Each row was made from one small tree. Brackets hold a mark, then the marks that hang from it, in the order of their numbers. Every link used is in the known rows. Write each row's tree.
In the rows, 128 means zero.
Known rows
{Z_14 Z_646}: [110 134 144 156 139 148 104 201 138 106 158 139 139 139 109 103 137 140
 188 102 136 178 118]
{Z_417 {Z_693 {Z_934 Z_835}} Z_947}: [113 156 127 165 159 142 100 252 114 114 149 145 115 107 104 147 148 117
 184 118 144 187 169]
{Z_417 Z_947}: [ 75 144 159 140 154 162 105 152 138 106 149 154 144 127 116 138 145 147
 165 128 153 191 142]
{Z_934 {Z_34 {Z_14 Z_646}} Z_693 Z_835}: [ 71 120 143 177 139 135 108 146 119 155 134  85 117 139  87 107 115 113
 188  84 159 153  83]
{Z_34 {Z_934 {Z_693 Z_417}}}: [112 126 143 136 123 166 127 102 137 168 140 168 150 138  94  77  99 159
 180 120 129 162 114]
{Z_172 {Z_835 Z_934}}: [138 134 169 145 117 135 139 115 126  97 152 159 134 150 115  74 124  95
 141  91 149 173 153]
{Z_172 {Z_835 {Z_934 Z_34 Z_693}}}: [145 119 172 154 143 116 148  91 122 125 141 134 104 141 109  71 126  88
 144  91 163 149 131]
{Z_835 {Z_934 Z_693}}: [152 110 156 148 141 173 119 175 132 115 149 179 130 150 104  76 131  92
 162 105 138 181 117]
{Z_693 {Z_934 Z_835}}: [128 156 150 144 126 132  85 186 108 111 145 114 115 126 100 112 139 123
 172  66 141 162 158]
{Z_172 {Z_835 {Z_934 Z_34 {Z_693 Z_417}}}}: [156  93 161 155 134  96 156  49 119 158 133 113 109 146 107  69 114 118
 152 103 164 127 133]
{Z_417 {Z_693 {Z_934 Z_34}}}: [111 139 136 146 153 124 129 189 128 128 145 123 119 115  97 121 159 101
 168 136 123 105 143]
{Z_693 {Z_417 Z_947} {Z_934 Z_34}}: [109  97 148 159 155  98 117 120 124 133 132 101 133 111 105 137 151 187
 159 144 151  96 163]
{Z_34 Z_934}: [ 72 162 156 125 126 181 129 125 144 116 145 172 163 137 101  90 119 133
 157 120 127 167 130]
{Z_835 {Z_934 {Z_34 Z_14}}}: [ 67  90 162 150 124 157 151  83 139 115 133 134 160 156  91  85 134  90
 126 136 140 100 107]
{Z_934 {Z_34 Z_14} {Z_693 Z_417} Z_835}: [ 62 110 149 148 122 126 126  34 118 197 116  75 118 143  89 107 104 132
 180  92 169 112  95]
{Z_934 Z_693 Z_835}: [110 166 157 139 140 158  91 148 115 145 141 123  97 134 106 109 123 108
 193  65 159 205 119]
{Z_172 {Z_835 {Z_934 Z_693}}}: [168 124 166 155 127 138 125 144 121 118 153 170 119 151 110  60 116  88
 155  81 147 191 134]
{Z_172 {Z_835 {Z_934 {Z_693 Z_417}}}}: [172 101 155 159 120 121 137 101 120 151 146 156 123 152 110  54 102 117
 164  91 151 167 134]
{Z_835 {Z_934 {Z_34 Z_14} {Z_693 Z_417}}}: [107  54 147 157 123 143 151  60 133 170 127 138 150 158  86  70 112 112
 150 134 145  91  92]
{Z_34 Z_14}: [ 50 127 159 134 109 174 112 109 140 126 143 146 170 152  95 101 122 119
 157 111 133 152 106]
{Z_835 {Z_934 {Z_34 {Z_14 Z_646}}}}: [ 89  72 145 179 131 147 146 150 140 106 143 135 161 155  89  81 132 107
 144 137 134 108  96]

Write each row's tree
[ 66 127 139 148  98 174 122  80 124 186 128 148 158 149  79  77  77 140
 176  97 140 159  99] => {Z_34 Z_14 {Z_934 {Z_693 Z_417} Z_835}}
[114  64 140 186 142 152 131 170 135 128 145 145 148 155  84  73 124 102
 157 123 135 129  82] => {Z_835 {Z_934 {Z_34 {Z_14 Z_646}} Z_693}}
[ 99  62 129 185 116  97 115 138 125 142 137  95 163 136  83  98 125 169
 168 122 122  62 115] => {Z_693 Z_417 {Z_934 {Z_34 {Z_14 Z_646}}}}
[ 80 103 174 154 112 126 162  50 130 116 134 127 151 154  98  72 119  87
 114 112 151 107 127] => {Z_172 {Z_835 {Z_934 {Z_34 Z_14}}}}
[122 103 146 144 135  95 119  96 122 140 132  91 130 122 100 108 143 163
 164 118 138  77 150] => {Z_693 Z_417 {Z_934 Z_34}}
[120 123 146 148 134  88 115  84 106 150 125  59 105 118  99 120 137 153
 172  91 155  92 156] => {Z_693 Z_417 {Z_934 Z_34 Z_835}}
[102 116 144 161 153  91 110 109 108 139 124  74 112 107 105 150 143 175
 170 116 170 111 171] => {Z_693 {Z_417 Z_947} {Z_934 Z_34 Z_835}}
[106 158 134 149 155 115 126 179 112 135 136  92  96 110  98 129 154  92
 178 108 142 124 150] => {Z_417 {Z_693 {Z_934 Z_34 Z_835}}}
[ 59  97 137 158 119 182 124 102 142 168 134 188 191 144  85 100  90 174
 162 150 136 163 102] => {Z_34 Z_14 {Z_934 {Z_693 {Z_417 Z_947}}}}
[ 78 100 143 155 108 101 117  74 109 161 120  65 136 133  83 109 122 141
 160  99 148  72 135] => {Z_693 Z_417 {Z_934 {Z_34 Z_14} Z_835}}
[ 33 159 153 138 100 189 122 100 130 134 134 149 170 143  85  89  98 116
 151  98 136 167 115] => {Z_34 Z_14 {Z_934 Z_835}}
[123 140 148 140 130 138 103 101 114 177 134 103 103 139 105 105 111 137
 203  73 161 181 120] => {Z_934 {Z_693 Z_417} Z_835}
[138 129 140 151 119 110  94 140 105 140 137  99 120 127 101 108 126 154
 185  76 141 134 160] => {Z_693 Z_417 {Z_934 Z_835}}
[ 90 105 151 149 168 123 126  74 130 170 127 114 116 121 110 135 133 173
 180 142 172 141 122] => {Z_934 Z_34 {Z_693 {Z_417 Z_947}}}
[ 69 136 131 159 132 131 124 161 115 142 133 101 126 125  82 120 136  82
 164 112 135 101 130] => {Z_417 {Z_693 {Z_934 {Z_34 Z_14} Z_835}}}
[102 133 152 140 147 113 122  53 112 186 120  66  87 128 105 114 120 137
 195  86 177 137 116] => {Z_934 Z_34 {Z_693 Z_417} Z_835}
[100  87 156 185 117 112 155 123 131 110 145 126 153 154  96  68 118 101
 136 109 147 121 118] => {Z_172 {Z_835 {Z_934 {Z_34 {Z_14 Z_646}}}}}
[ 92 154 134 164 173 119 119 207 113 124 135 104  99  99 103 160 160 112
 174 132 156 144 164] => {Z_417 {Z_693 {Z_934 Z_34 Z_835}} Z_947}
[ 48 135 161 145 132 149 113  78 118 164 126  90 116 138  89 110 118  99
 170  81 164 140  96] => {Z_934 {Z_34 Z_14} Z_693 Z_835}
[153  78 143 166 152 154 123 148 131 137 145 181 139 144 108 101 124 144
 171 142 150 175 129] => {Z_835 {Z_934 {Z_693 {Z_417 Z_947}}}}
